Each row was made from one walk, in order. Every step used is in the known rows, and no mark comes twice. Write each row's walk.
Known rows
lavimod, falera, bula: -1 1 -2 -16 -8 5 0 4 3 -2 2 -10 10 -7 -11 -8 -3 -22 -7 16 10 -8 -5
rilo, kasadi, bula: -2 -4 2 0 -19 1 0 8 -3 4 21 -7 2 -6 -9 -7 0 -15 5 10 4 4 -13
bula, falera: 5 -4 -8 -28 7 0 3 6 2 -1 13 -27 4 0 5 3 -1 -2 -11 5 1 -1 1
begud, kasadi: -2 -1 -10 22 -3 4 3 -5 -4 -1 -13 -12 -6 -5 2 -5 3 -15 3 0 -4 -2 -2
falera, guvu, kasadi, bula: 4 -4 -14 16 -17 1 -2 3 -3 5 15 -4 1 -14 -6 -1 -3 -20 3 10 0 1 -4
begud, kasadi, bula, falera, guvu, lavimod: 12 -4 -12 28 -9 4 3 2 -3 7 15 -13 6 -9 -3 5 -3 -8 -17 10 0 -5 6
rilo, guvu, bula: 3 4 -4 1 -6 3 0 5 3 4 -1 49 12 -9 7 -9 1 -15 -4 11 5 3 -6
falera, guvu, lavimod: 11 0 0 35 -7 2 -1 -2 -1 4 2 22 5 -4 -4 8 -3 3 -15 4 -1 -6 11
ronol, begud, kasadi, bula, falera, guvu: 0 -4 -18 20 -9 2 3 13 5 -3 7 -23 -3 -12 10 11 -1 -10 -9 11 2 -4 -1
kasadi, bula, falera: 4 -6 -10 -26 1 0 3 11 -1 4 30 -47 7 -5 0 -1 -4 -5 -6 8 5 2 -8
falera, guvu, kasadi, begud: 1 -6 -10 10 -9 0 -1 -4 0 -6 -16 28 -4 -1 -6 5 6 -18 -9 3 -12 -6 0
kasadi, guvu, bula: 5 3 -6 5 -5 3 -4 4 -1 -1 10 6 15 -8 1 -6 3 -1 1 5 3 2 -7
rilo, falera, guvu: -1 0 1 26 -16 4 0 8 6 -6 3 23 3 -4 -1 5 -1 -21 -10 10 3 -2 0
begud, kasadi, bula, falera, guvu: 2 -4 -14 11 -8 2 4 11 1 2 10 -29 4 -12 6 7 -3 -13 -10 9 1 -2 -2
lavimod, guvu, bula: 4 4 -7 -4 -6 4 0 3 3 -1 9 37 12 -14 4 -9 4 -15 -8 16 5 0 -1
ronol, begud, kasadi, bula: -5 -2 -15 30 -11 3 1 5 -2 0 7 -27 -9 -10 0 -2 2 -14 10 6 3 0 -12
ronol, begud, kasadi: -6 0 -15 35 -5 4 2 -3 1 -9 -18 -5 -16 -4 8 3 6 -12 4 2 -3 -4 -1
falera, bula: 1 2 1 1 -3 4 -1 4 1 3 -9 1 8 -6 -11 -1 -2 -9 -2 4 10 -7 -2
lavimod, falera: -2 -1 -2 -21 -6 1 1 -1 3 -7 15 -14 2 -1 1 -10 -1 -16 -7 14 1 -1 -4
guvu, bula, falera: 11 0 -12 -30 5 4 3 6 1 1 19 -6 15 -6 8 1 -1 -7 -12 11 3 0 4
kasadi, guvu: -4 -2 -2 8 -4 -2 -4 5 0 -5 2 -25 3 0 -4 -4 2 7 0 -3 0 2 -13

Write each row's walk
1 -7 -10 -4 -4 -1 -1 -7 -3 -6 -12 19 -5 3 -9 -2 7 -18 -4 1 -10 -4 -3 -> guvu, kasadi, begud
3 -2 -2 -1 -10 1 -1 -2 -1 -5 22 -24 9 -1 -8 -12 -1 -8 -14 14 0 -2 -7 -> kasadi, guvu, lavimod, falera
7 4 -7 2 -12 6 -1 3 4 -2 11 28 15 -13 8 -2 0 -16 -10 19 2 -2 5 -> lavimod, falera, guvu, bula
8 -2 -18 -14 1 4 2 7 -1 -3 13 -29 14 -8 7 -5 3 -9 -9 9 1 0 -6 -> begud, kasadi, guvu, bula, falera
8 5 -6 16 -8 5 -2 4 2 2 2 38 13 -13 8 5 0 -6 -5 10 3 -1 8 -> falera, guvu, bula
1 -3 -15 -5 -10 1 0 -6 0 -4 -2 22 -4 -12 -5 -8 4 -30 -7 14 -5 -2 0 -> lavimod, guvu, kasadi
0 -2 -11 16 -13 3 0 -3 1 -11 13 -25 -2 -3 -3 -10 3 -14 -12 15 -2 -5 -7 -> ronol, begud, kasadi, guvu, lavimod, falera
4 0 -1 1 -11 5 -3 2 0 -1 8 -17 15 -7 -18 -10 -2 -15 -13 16 10 -9 -8 -> kasadi, guvu, lavimod, falera, bula
13 -4 -6 17 -7 2 1 5 -1 7 21 -9 9 -7 -4 8 -5 0 -18 9 2 -4 6 -> kasadi, bula, falera, guvu, lavimod
6 -1 -1 -7 -8 2 1 -6 0 -3 22 -7 5 -1 -5 -9 -2 -13 -14 16 0 -4 2 -> guvu, lavimod, falera
-6 -4 3 7 -16 -2 -3 6 0 -8 2 -9 2 -1 -7 -7 5 -4 -1 3 -2 2 -16 -> rilo, kasadi, guvu
4 3 -13 19 -7 5 -2 1 -3 -2 1 -3 12 -11 2 -9 5 -10 2 5 1 1 -8 -> begud, kasadi, guvu, bula
5 -7 -20 -28 -5 1 3 8 -1 1 29 -32 5 -13 -3 -6 -1 -23 -11 17 2 1 -7 -> lavimod, guvu, kasadi, bula, falera
0 -7 -11 -1 -12 0 0 -4 1 -9 -9 21 -3 -1 -5 -1 5 -27 -12 10 -11 -6 -2 -> lavimod, falera, guvu, kasadi, begud
2 -1 -6 11 -13 7 -1 0 -2 -1 2 -22 11 -10 -16 -13 -1 -23 -12 15 8 -10 -9 -> begud, kasadi, guvu, lavimod, falera, bula
10 -4 -15 37 -9 3 2 4 0 2 12 -10 -1 -9 1 11 -2 -6 -16 11 1 -7 6 -> ronol, begud, kasadi, bula, falera, guvu, lavimod
8 -4 -19 -2 -9 2 1 -2 0 -3 -1 6 0 -10 2 8 -1 -23 -12 11 -7 -4 11 -> bula, falera, guvu, kasadi
4 -8 -15 -5 -5 -1 1 -1 0 -7 -10 14 -2 -1 -3 6 5 -19 -15 5 -11 -6 1 -> bula, falera, guvu, kasadi, begud
8 -2 -13 -25 3 2 0 9 1 -2 19 -24 17 -6 6 -2 1 -3 -10 9 3 1 -5 -> kasadi, guvu, bula, falera
